Known rows, with every step that occurs:
Z -> X: [ 1.34 -1.10  1.82  0.07 -0.53  0.14 -1.46  0.32 -1.02 -0.83  1.53  0.56
 -1.54 -1.08 -2.05 -0.95  1.02 -1.64 -0.79  1.30  0.43]
E -> M -> T -> X -> Z -> H: [-2.36  0.94  1.52 -0.28 -1.94  0.15  0.23  0.24  0.05 -0.62  3.79  0.45
  2.27 -0.95 -2.15  2.17 -0.68  1.73  1.77  1.70 -1.50]
T -> X: [-0.28 -0.37  1.07 -0.87 -3.02  0.98  2.17  0.69 -1.14 -0.08  0.17  0.39
  1.66 -1.34  0.55  0.06  1.08  1.83 -0.10  0.72  0.53]
Y -> X -> T -> M -> E: [-1.83  0.58  0.94  3.10 -4.89  0.84 -2.81  2.84 -0.62  3.87 -2.19  1.50
 -0.89 -1.29  3.22  1.65  1.74  0.37  2.97 -1.63  0.84]
Z -> H -> Y -> X: [ 2.25 -1.60 -1.48  0.23  0.51 -0.37 -1.41  1.02  0.98 -0.49  3.76  1.81
  0.00 -0.49 -5.68 -1.60  3.66 -1.63 -3.10 -1.52 -4.08]
T -> M -> E: [-1.86  1.16 -0.54  0.69 -2.65  0.88  0.06 -0.21 -0.44  2.88 -3.30 -1.62
 -1.74  0.03  2.24  2.92  0.01  0.14  1.91 -0.70  2.15]
Z -> X -> E -> M -> T: [-2.76 -0.33  4.11  2.25 -3.53  1.84 -1.59  0.83 -2.72  1.01  0.39  0.20
 -1.95 -1.45  0.61  1.54 -0.04 -1.42  1.25  1.73  1.19]
Z -> H -> Y -> X -> T: [ 1.47 -1.10  0.20  2.43 -1.92 -0.94 -2.13  3.37  0.50  0.33  3.85  3.79
  0.45 -1.24 -2.70 -1.85  2.87 -1.19 -1.83 -2.11 -3.77]
H -> Y -> X -> T: [ 1.00 -0.59  1.18  2.67 -2.91 -0.87 -2.12  3.98 -0.31  1.08  2.45  3.85
  0.72 -1.89 -0.14 -2.46  2.83 -0.75 -0.53 -2.09 -3.03]
E -> M -> T -> X -> Z -> H -> Y: [-1.29  0.92  0.89 -0.49 -1.91 -0.60  1.94  0.25 -0.25 -0.57  4.76  0.57
  1.69 -1.25 -3.80  0.96  0.19  0.24 -0.49  0.59 -2.90]
E -> M -> T -> X -> Z: [-3.09  1.90  3.24  0.20 -3.36  0.40  0.14  1.10 -1.08  0.32  2.03  0.80
  3.07 -2.01  1.61  1.43 -0.67  2.81  3.82  1.87 -0.51]
H -> Y -> X -> T -> M: [-0.27 -0.51  0.04  3.51 -2.79  0.02 -2.97  4.43  0.42  2.68 -0.03  3.12
  0.76 -2.05  1.89 -0.35  2.29 -0.04  0.55 -1.98 -2.00]
Y -> X: [ 0.76 -1.06  0.34  0.94 -0.62  0.69 -3.18  1.62  0.29  0.45  1.01  1.93
  0.71 -0.87 -1.01 -1.43  2.82  0.09  0.11 -0.27 -1.73]
E -> X: [-0.24  0.31  0.11 -0.31 -1.26  0.97  3.75  0.34  0.01 -0.32 -1.09  0.74
 -0.38 -0.55 -0.78  0.03  1.45 -0.28  0.46  0.34 -2.04]
X -> E -> M -> T: [-3.79  0.48  2.74  2.27 -2.91  1.74 -0.57  0.60 -2.09  1.61 -0.91 -0.17
 -0.95 -0.61  2.14  2.27 -0.86 -0.24  1.62  0.79  0.85]
H -> Y -> X: [ 1.74 -0.98 -0.23  0.71 -0.66 -0.20 -1.40  1.66  0.09  0.33  2.22  1.84
  0.42 -1.25 -2.80 -2.31  3.69 -1.12 -1.77 -1.23 -3.07]
H -> Y -> X -> E -> M -> T: [-2.38 -0.19  2.55  2.76 -3.52  1.52 -1.36  1.87 -1.98  1.80  0.86  1.30
 -0.59 -1.58  0.03  0.48  2.01 -1.16  0.45 -0.33 -1.60]
Z -> H: [ 0.65 -0.78 -1.54 -0.48  1.23 -0.34 -0.11 -0.81  1.02 -1.00  2.01  0.04
 -0.42  0.83 -3.53  0.86  0.07 -0.69 -1.62 -0.29 -1.18]
M -> T -> X -> Z -> H -> Y: [ 0.37  1.02 -0.09 -0.67 -0.44 -1.22  1.88  0.50 -0.67 -1.15  4.25  1.26
  1.43 -1.15 -3.27 -0.09  1.07  0.66  0.06 -0.94 -2.15]
X -> E: [ 0.26 -0.49 -0.25  0.86 -1.10  0.54 -0.44 -0.01 -0.56  0.56 -1.99  0.08
 -0.54  0.28  1.46  1.59 -0.07  0.11  0.11 -0.06 -0.06]
T -> M -> E -> X: [-1.91  1.20 -0.25  0.32 -3.49  1.60  3.81  0.03 -0.43  2.16 -4.06 -0.67
 -1.91 -0.59  1.07  2.78  1.48 -0.13  2.10 -0.32 -0.06]
H -> Z -> X -> E: [ 2.93 -0.18  1.61 -0.33 -0.36  0.53 -2.64 -0.11 -0.78 -0.42  0.75  0.42
 -1.12 -0.42 -1.56 -1.69 -0.92 -1.52  1.11  0.46  0.52]

Rows:
[-1.02  1.07  0.72 -0.66 -3.22  1.09  4.73 -0.62 -1.00  0.86 -2.32 -0.38
 -1.93 -0.32 -0.63  1.19  1.66 -0.50  1.12 -0.20 -0.48]  M -> E -> X
[-0.67  1.71 -1.88 -0.42 -0.74 -0.29  1.47 -0.63  1.87  0.51 -0.35 -0.15
 -0.35  0.32 -2.29  3.81  0.23  0.54  2.33  0.15 -2.45]  T -> M -> E -> X -> Z -> H
[ 1.79  0.33 -1.28 -1.63 -0.18 -1.79  2.22 -0.14  0.79 -1.50  4.12  0.76
  2.10 -0.66 -4.49  0.09  0.85  0.62 -1.62 -0.11 -3.45]  T -> X -> Z -> H -> Y
[-1.40  0.46  1.98  2.44 -4.91  0.41 -1.67  1.98 -1.66  2.91 -1.84  0.56
 -2.60 -1.35  2.37  1.89  0.28 -0.74  2.20 -0.37  2.32]  Z -> X -> T -> M -> E
[ 0.42  1.58 -2.51 -0.64 -0.80 -1.05  3.27 -0.44  1.28  0.50  0.64 -0.11
 -0.69 -0.07 -3.87  2.42  1.13 -0.79  0.11 -0.95 -3.83]  T -> M -> E -> X -> Z -> H -> Y
[ 0.73  0.29 -0.70 -1.38 -0.27 -0.84  0.33 -0.20  1.25 -1.44  3.18  0.77
  2.56 -0.27 -2.81  1.16 -0.02  2.07  0.60  0.94 -2.01]  T -> X -> Z -> H
[ 1.05  0.59  0.22  0.70  0.46 -0.82 -4.29  1.52  1.44 -0.11  2.12  2.19
  2.56 -0.96 -0.90 -0.67  1.60  1.71  2.65  0.48 -3.03]  Y -> X -> Z
[-1.95 -0.72  1.51  2.27 -2.64  1.33 -1.36  1.25 -1.15  1.14  2.27  1.12
 -1.03 -0.92 -2.41  1.14  1.93 -1.76 -0.92 -0.36 -2.38]  Z -> H -> Y -> X -> E -> M -> T
[-0.01  1.67  2.00  1.30 -3.84  0.25 -2.53  1.51 -1.16  2.71 -0.48  0.42
 -1.70 -1.11  1.37 -0.18 -1.20 -1.04  3.66 -0.95  2.33]  H -> Z -> X -> T -> M -> E
[ 1.78 -0.62 -1.94 -0.74  1.16 -1.17  1.77 -0.75  0.67 -1.08  2.98  0.05
 -0.73  0.46 -5.20 -0.28  0.99 -2.12 -3.64 -1.16 -2.55]  Z -> H -> Y
[ 1.39 -1.44  1.45  0.93 -1.63  0.56 -1.71  0.46 -1.38 -0.16 -0.58  0.41
 -1.92 -0.79 -0.44  0.84  0.84 -1.23 -0.64  1.19  0.51]  Z -> X -> E
[ 2.98  0.30  1.91 -1.34  0.70  0.01 -2.40 -0.15 -0.34 -1.09  3.15  0.37
 -0.59 -0.61 -3.28 -3.59 -0.88 -1.90  1.01  0.52  0.25]  H -> Z -> X
[-1.51  1.94  2.29 -0.05 -1.83 -0.21  0.23  1.52 -1.38 -0.23  1.59  1.48
  2.75 -1.92  2.17  0.25  0.33  3.37  4.40  0.50  0.45]  M -> T -> X -> Z
[-2.14  0.50  2.63  0.19 -3.22  1.53  1.90  1.50 -2.77  0.20  0.48  1.15
  0.95 -2.00  2.08 -0.46  1.41  1.85  2.01 -0.15  2.29]  M -> T -> X
[ 1.05  0.74 -1.76 -0.75  2.15 -1.62 -1.41 -0.62  2.07 -1.33  3.00  0.36
  1.27  0.78 -3.36  1.43 -0.95  0.67  0.68  0.32 -2.52]  X -> Z -> H
[-0.55  0.14 -0.61  2.56 -4.08  0.00 -1.43  2.38 -0.04  3.07  0.11  1.41
 -1.43 -0.87 -0.69  1.44  2.38 -1.13  0.07 -2.39 -1.13]  Z -> H -> Y -> X -> T -> M -> E
[-0.08 -0.81  0.94  0.04 -3.64  1.30  1.46  0.70 -1.43  0.38 -1.82  0.50
  0.96 -0.99  2.03  1.58  0.89  1.79 -0.05  0.56  0.52]  T -> X -> E
[-1.61  0.01  2.15  1.13 -3.93  1.85  1.24  1.57 -3.11  0.75 -1.53  1.00
  0.30 -1.59  3.06  1.28  1.14  1.96  1.77 -0.31  1.98]  M -> T -> X -> E
[ 0.56 -0.71  3.17  2.16 -2.76 -0.55 -2.04  2.73 -1.33  0.08  1.98  2.53
 -0.97 -1.75  0.47 -1.11  0.51 -1.26  0.34  0.40  0.24]  Z -> X -> T
[ 0.80  0.84 -1.50 -0.93  1.15 -0.97  1.61 -0.51  2.14 -1.69  2.18  1.05
  0.99  0.32 -3.92  1.56  0.20  0.43  0.85  0.70 -4.19]  E -> X -> Z -> H
[-2.00 -0.61  1.32  1.08 -3.04  1.17 -0.25 -0.46 -0.06  1.27 -1.23 -0.91
 -0.13  0.04  0.71  2.92 -1.21 -0.44 -0.74  1.86 -1.13]  X -> E -> M
[ 2.23 -1.85 -1.46  1.05 -0.73  0.04 -1.59  1.01  0.38  0.10  1.37  1.71
 -0.51 -0.18 -3.55  0.13  3.20 -1.39 -2.82 -1.34 -3.66]  Z -> H -> Y -> X -> E
[-0.46  2.65  0.45 -0.71 -2.18 -0.61  2.57 -0.44  0.13  0.28 -0.88  0.04
  0.13 -0.44 -0.38  1.77  0.58  1.13  3.71  0.57 -2.02]  M -> E -> X -> Z
[ 2.15  0.54 -2.07 -1.12  1.93 -2.37  0.65 -0.66  1.51 -1.32  3.92  0.36
  0.81  0.37 -4.96  0.32  0.09 -0.69 -1.61 -0.64 -3.86]  X -> Z -> H -> Y
[-1.76  0.40  0.18  2.97 -2.36  0.10 -1.80  3.04  0.27  2.44 -1.69  1.63
  0.30 -1.02  4.21  1.59 -0.71  0.82  2.09 -0.95  0.44]  X -> T -> M
